(in the rows, 128 means zero)
Known rows, with every step that occurs
dukufot, kimasag, nadibe, fufavep: [146 107 161  57 129 112  72 104 121 133 129 122 146  98  78 129 122  82
 105  89  83 134 104 161 110 133]
fesek, bazaf, nadibe: [170 104 152  84  79  96  61  79 148 174  99  74 104 114  93 133 174 182
 120 144 141 156 104 100 140 114]
fesek, bazaf: [157 105 144  91 112 123  88  64 159 140 113  95 114 123  87 126 173 148
 107 119 128 130  82 107 148 106]
nadibe, dukufot, kimasag, gusapi: [130 130 143 107 203  89 108 140 133 123  99 111 118 130 129 105 149  52
 141 126  98 129  87 149 124 117]
fufavep, fesek, bazaf, nadibe, kimasag: [151  89 157  83 135  91  98 125 156 146 126  50 113  85  83 114 159 152
 108  99 148 173  81 107 129 124]
nadibe, fufavep, fesek: [136 132 156  62  90  94  72  80 132 143  83 121 121 142  86 122 145  92
 100  95 116 111  65 144 111 130]
fufavep, nadibe, dukufot, kimasag: [144 126 133 124 190  76  89 128 134 106 104  94  91  98 123  86 153  99
 154  98 120 159  98 165 135 114]
fufavep, kimasag, gusapi: [125 129 134 119 152  84 109 141 136 147  78 110 143 134  99 132 156  65
 122 123  88 120  66  79 113 122]
fufavep, nadibe: [156 128 157 113 123  99  75 113 135 177 115  93 114 127  74 102 194 127
 112  99 107 153  93 115 159 141]
bazaf, fesek: [159 131 140  77 110 119  78  83 126 116  83 129 102 110  97 142 165  87
 123 115 125  94  79  96  99 107]
dukufot, kimasag, nadibe, fufavep, fesek, bazaf: [165  94 167  46 110 119  70  55 152 119 111  94 119 134  93 106 139 137
  91 115 132 117  80 135 128 103]
fufavep, nadibe, dukufot, kimasag, gusapi: [137 133 152 109 203  91 103 144 133 132 109 105 117 134 127  93 158  64
 135 124  97 138  91 147 133 119]
fufavep, fesek, bazaf, nadibe: [172 103 157  70  71  87  54  71 149 169  85  70  99 131  97 123 167 180
 115 147 153 144  93 104 135 115]
nadibe, dukufot: [142 159 115 124 143 100 116 126 151 116  86 129 106 122 120  93 164 124
 135  98 124 144  78 147 132 120]
nadibe, fufavep: [132 138 145  79  96 115  81  92 126 157 124 141 136 104  75 145 157  95
 105  83  77 134  87 145 111 129]
fesek, fufavep, kimasag: [127 119 116 123  77  40  88 121 152 134  94 116 136 110  84 124 162 127
 131  82 108 159  77  64 107 105]
nadibe, kimasag, dukufot: [128 139 148 106 108 119 126 138 128 155 108 108 128  93  45 104 162  89
 104 108 153 155  53 112 122 122]
fesek, fufavep, nadibe, kimasag, dukufot: [140 140 163 100  90 107 118 142 134 169 140 109 131 104  41  78 181 117
  96  98 149 178  66 108 135 120]
kimasag, nadibe, fufavep: [149 120 161  57 107 123  78 103 127 149 127 133 153 110  69 131 135  97
  90  89  82 130  97 148 115 139]
fufavep, fesek, bazaf, nadibe, dukufot: [169 146 133  96 107  93  94 106 158 129  83 104  93 130 130  82 165 184
 126 128 152 153  86 138 131 107]
dukufot, kimasag, nadibe, fufavep, fesek: [146 110 167  48 113  90  63  88 127 126  86 109 128 138  87 111 121  84
  99  99 120 114  77 156 108 132]

Rows
[145 126 135 115 171  64  85 127 140 110 120 102  95 104 123  78 159 112
 152  90 121 171 105 163 134 107] | fesek, fufavep, nadibe, dukufot, kimasag
[169 131 166  84  77  85  61 101 144 169 147 117 114 133  81  89 204 149
 106  88 115 159 106  98 140 114] | bazaf, fesek, fufavep, nadibe
[160 139 132 103 153 107 113 135 151 109  88 121 123 127 115  79 142 125
 119 104 130 142  88 149 134 131] | kimasag, nadibe, dukufot
[125 111 152 102 195  88  94 128 126 141  99 100 124 128 111 127 150  38
 136 128  93 123  88 133 126 123] | dukufot, kimasag, gusapi
[156 127 156  59  64 115  62  77 134 172 134 118 127 102  81 142 163 156
 101 110  96 150 101 132 115 116] | fesek, bazaf, nadibe, fufavep
[140 105 154 112 173  99 112 155 147 151 148  66 123  84  67 101 178 117
 106  64 115 177  82 115 147 141] | fufavep, nadibe, kimasag
[155  94 140  97 130  86  88 130 137 122  73  92 150 113  75 119 123 105
 112 108 117 130  83  87 120 138] | fufavep, kimasag, nadibe
[166 167 137 104 110  92  98 127 155 130 127 137 104 134 118  59 191 161
 120  87 125 161  95 134 135 107] | bazaf, fesek, fufavep, nadibe, dukufot
[124 134 117 113  96  82  93 119 131 128  87 126 142  92  77 145 145 104
 122  83  83 135  67  88  91 115] | nadibe, fufavep, kimasag
[134 117 169  94 173  93 115 159 149 169 156  93 143 126  88  97 182  87
  99  93  93 162  85 108 140 132] | fesek, fufavep, nadibe, kimasag, gusapi
[140  96 146 103 148  83 101 147 145 156 123  61 117  70  79 128 161 127
 122  90 131 180  88 111 128 137] | bazaf, nadibe, kimasag
[151 115 130 109 167  74  83 112 141 105  95  85  86  94 132 100 143 126
 159 120 136 160 104 159 126 102] | fesek, bazaf, nadibe, dukufot, kimasag
[155  91 144  90 102  68  82 128 147 128  96 103 155 121  75 108 132 121
 108  96 117 148  93  83 120 128] | fesek, fufavep, kimasag, nadibe
[128 135 143  97 125  87  96 137 128 158  96 119 150 126  95 135 155  83
 115 123  75 128  77  89  99 120] | bazaf, nadibe, fufavep, kimasag, gusapi
[155  75 158  82 173  89  74 115 129 117  93  82 131 107  88 114 117  77
 124 113 123 134 106 141 133 138] | dukufot, kimasag, nadibe
[123 115 156 101 192 104 125 154 142 152 126  93 142 117  92 122 162  58
 108 104  96 139  73 114 129 134] | nadibe, kimasag, gusapi
[156 139 120 116 148  92 117 148 151  96  73 118 129 119 114  80 135 130
 124  99 126 141  79 126 121 123] | fufavep, kimasag, nadibe, dukufot
[158 113 159  56  87 123  75  49 156 134 110 105 116 140  90 115 159 147
  88 111 129 115  70 125 130 104] | nadibe, fufavep, fesek, bazaf
[128 162 134 109  55 108 107 120 116 149  80 143 141 104  48 116 153  97
 108 117 125 136  50  91  95 108] | nadibe, fufavep, kimasag, dukufot
[124 127 137 110 125  65 102 138 145 152 103 122 149 141 100 120 164  82
 118 113  87 137  75  76 111 112] | fesek, fufavep, kimasag, gusapi
[143 121 173  82 168 102 110 153 145 156 155 101 138 125  93  98 181  84
  98  97  97 149  84 100 127 122] | bazaf, fesek, fufavep, nadibe, kimasag, gusapi
[137 131 147  90 121  97  94 126 136 155 103 115 149 127 100 133 157 101
 109 128  79 128  76  85 104 110] | fesek, bazaf, nadibe, fufavep, kimasag, gusapi
[146 129 160  54  71  83  58  82 128 159  81 111 115 138  88 123 148 116
 104 110 124 122  75 140 108 130] | bazaf, nadibe, fufavep, fesek
